Each row comes from the steps of one walk. Every step used is in the known rows, and no mark comes twice. Write the walk behind each row, first mark first.
Known rows:
vetu/topotu: [-15.6 -35.3 -35.6   4.0 -17.3  19.8  30.2  55.3 -10.4  -8.1 -29.6 -14.5
   2.9  17.3   2.9  30.7 -22.2  -5.7]
solu/topotu/teru/pomap/seko/tubif: [ 18.3  45.4  25.9  -7.1   4.3 -17.9   7.2   5.0 -10.4   4.9   2.7  32.6
  -5.5  26.8  18.8 -27.4  -3.2 -35.8]
teru/tubif: [-12.0 -66.1 -15.5  -9.2 -25.1  -0.9   3.0 -14.1  -2.8 -10.3 -16.5  -4.1
  -9.4 -19.7  -9.3  62.6  -8.3  14.4]
seko/topotu/teru/pomap: [ -0.1  47.7 -28.7   3.9  11.8   7.0  -5.2 -24.8  -5.4  -6.3  -1.2  -8.5
 -11.8  11.7   2.0 -28.2   3.9  -4.1]
topotu/teru: [  0.7  -5.8  -9.9  15.1  10.5  27.1  46.0 -30.2  -8.1   9.5  17.3  -6.9
  -8.2  -2.9  12.2  -0.5   4.7   5.0]
vetu/topotu/seko: [-22.5 -35.5   0.7  18.8 -36.1  39.2  23.4  60.3 -12.3  18.7 -21.4 -23.1
  35.8  -9.8 -13.5  26.8   2.7   3.1]
topotu/seko/pomap: [ -0.4 -15.8  17.2  33.3   2.4  10.1 -12.3  22.4  35.9  47.7 -35.7 -20.2
  18.9  -0.1 -27.8 -13.1  32.9  -1.5]
topotu/seko: [-10.9 -22.7  35.9  19.9 -32.3  36.4  11.9  28.2   1.5  25.4  -0.5  -7.5
  36.2 -25.6  -1.8   8.7  18.0   7.2]
tubif/teru/pomap/seko: [  2.3  38.3  -5.5   7.6  17.5 -16.3 -25.9 -16.2   9.3 -54.8  13.4  -3.7
  -1.9  22.1   6.8  -8.5   1.4  -8.8]
solu/topotu/teru/pomap: [ -2.2  57.7 -14.7  -0.7  -1.8   7.9   2.9 -35.5   3.0  15.1  14.2  -0.3
 -20.3  -2.9  -9.0   0.6   1.6   4.6]
tubif/teru/pomap: [ -4.4  31.6 -18.6  -8.9  10.2  12.7 -30.6 -37.4   7.4 -10.9   6.7  11.3
  -0.6 -18.2   6.0 -20.6   8.1  16.6]
topotu/seko/tubif/teru: [ 19.7  -5.5  26.0  -5.8   4.4  17.8  10.9 -24.9 -14.7  30.4  19.5  37.8
  28.6 -22.1  27.6 -40.1  10.4   7.3]
teru/pomap: [-16.0  25.4  -9.9  -4.8  -6.0  15.9 -26.5  -0.9  14.2  -9.4 -14.3   3.3
  -4.2 -11.3   0.8  -5.3   6.7   1.2]
solu/topotu/teru/tubif: [  1.6 -34.2 -21.0  -5.1 -20.6  -8.6  33.1 -49.4 -13.7  12.9  11.8  -7.6
 -26.3 -10.6 -17.2  67.1 -13.4  16.9]
pomap/teru: [ -4.7 -23.0  36.5 -19.9  13.9  -9.5  -9.9  43.6  21.1   7.7  30.7  -1.4
  -1.0 -28.7   0.7 -13.5 -10.3  26.7]
teru/pomap/seko: [ -6.4  33.0   0.7   9.8   6.4 -13.9 -23.4   9.7  13.2 -54.2  -1.2  -9.8
  -3.8  26.5   3.1   2.3   0.5 -18.7]
vetu/topotu/teru/pomap/seko/tubif: [  3.2  22.0   0.7  -6.3  10.7  -4.5   8.1  25.3 -18.7 -10.3 -19.3  19.9
   0.2  29.0  17.1 -24.4  -4.8 -37.3]

Write each row's walk:
[  1.9  34.4  -9.2 -17.0  12.6  10.8 -28.4 -31.0  -1.0   2.9  -0.7  29.4
   2.2 -16.3  14.6 -37.9   8.8   4.5]
seko/tubif/teru/pomap
[-15.6 -70.1  -0.6 -27.0  -6.4 -17.9 -13.8   9.0   5.6  -5.7   4.2 -10.9
 -12.7 -36.3 -20.7  48.3 -15.6  32.6]
pomap/teru/tubif
[-20.8 -76.3 -16.3 -13.1  -1.0 -18.6 -21.2  31.5  11.0  14.2 -23.1 -31.2
  -5.4 -26.2 -48.8  47.6  -7.0  29.5]
vetu/topotu/seko/pomap/teru/tubif
[-11.3 -67.5  -6.9 -17.5   7.3 -27.1 -26.0   9.4  20.9   7.8 -12.6 -18.9
 -15.8 -26.9 -36.2  37.4  -5.6  28.9]
seko/pomap/teru/tubif
[ 15.7   4.2  38.6  -4.4   1.5 -10.6  10.7  28.7  -7.3  -4.6  -7.0  35.2
   8.0  24.2  32.5 -26.6  -2.5 -37.7]
pomap/seko/tubif
[  8.5  24.2  26.4  -8.9   4.9 -10.1  -9.3  23.7  -5.6 -10.2 -14.0  33.4
   4.5  21.1  24.4 -31.1   1.0 -36.8]
teru/pomap/seko/tubif
[  4.0 -44.6 -34.8  -0.2  -7.1  -9.6  25.2 -38.9 -21.8  -7.3  -3.0 -16.2
 -16.9   3.1  -7.0  39.5 -11.6   7.7]
seko/topotu/teru/tubif
[ -5.1 -21.6  38.5  -0.2  23.4 -12.1 -28.3  52.2  39.3  40.7   5.3 -21.0
   9.8 -25.5 -31.6 -26.6  13.3  25.1]
topotu/seko/pomap/teru
[  5.9 -36.9 -33.1   4.0  -2.2 -19.8  20.9 -35.1 -21.3 -23.7  -0.5 -20.4
 -17.8  15.5  -8.0  40.9 -13.0   0.5]
pomap/seko/topotu/teru/tubif
[  6.6  49.1   6.4 -14.1  -2.8   5.9 -24.4 -29.1  -2.5  23.7  10.9  29.5
   8.3 -18.0   3.4 -29.9   8.9   6.7]
solu/topotu/seko/tubif/teru/pomap
[ 25.8  -3.9  15.5 -12.7  14.4   7.8  11.5 -33.8 -11.2  18.6  20.3  45.3
  12.9 -11.8  37.9 -41.3   2.1   4.6]
seko/tubif/teru
[-11.0  33.1 -27.5  14.5  15.3  -6.7  -2.2   6.0  -2.5 -53.1  -2.8 -24.6
 -10.4  34.2  -5.3   8.4  -4.9 -19.0]
vetu/topotu/teru/pomap/seko
[ 26.4  25.6  -9.6  23.2  19.7 -12.3  41.0 -21.5 -16.5 -17.7  23.3 -15.9
  -8.5  45.1  19.1 -24.8  -6.6 -18.1]
pomap/seko/topotu/teru
[ 27.2  46.4   3.4  11.6   4.1 -40.1 -13.3  16.5  -1.3 -41.3   1.1  -7.2
   0.6  61.3  19.9 -34.1 -13.2 -32.0]
teru/pomap/seko/topotu
[-15.1  33.7 -26.5   2.5  10.0  24.4  -4.7 -28.7   0.8  -3.6  -1.5  -7.7
 -13.2 -10.7  -3.5  -9.8   9.9   5.1]
topotu/teru/pomap
[  7.4  11.7  53.0  15.5 -49.6  12.7  23.2  18.1   3.7  52.4  22.5   1.6
  25.4 -14.4  -9.3  22.0   5.9   6.5]
solu/topotu/seko
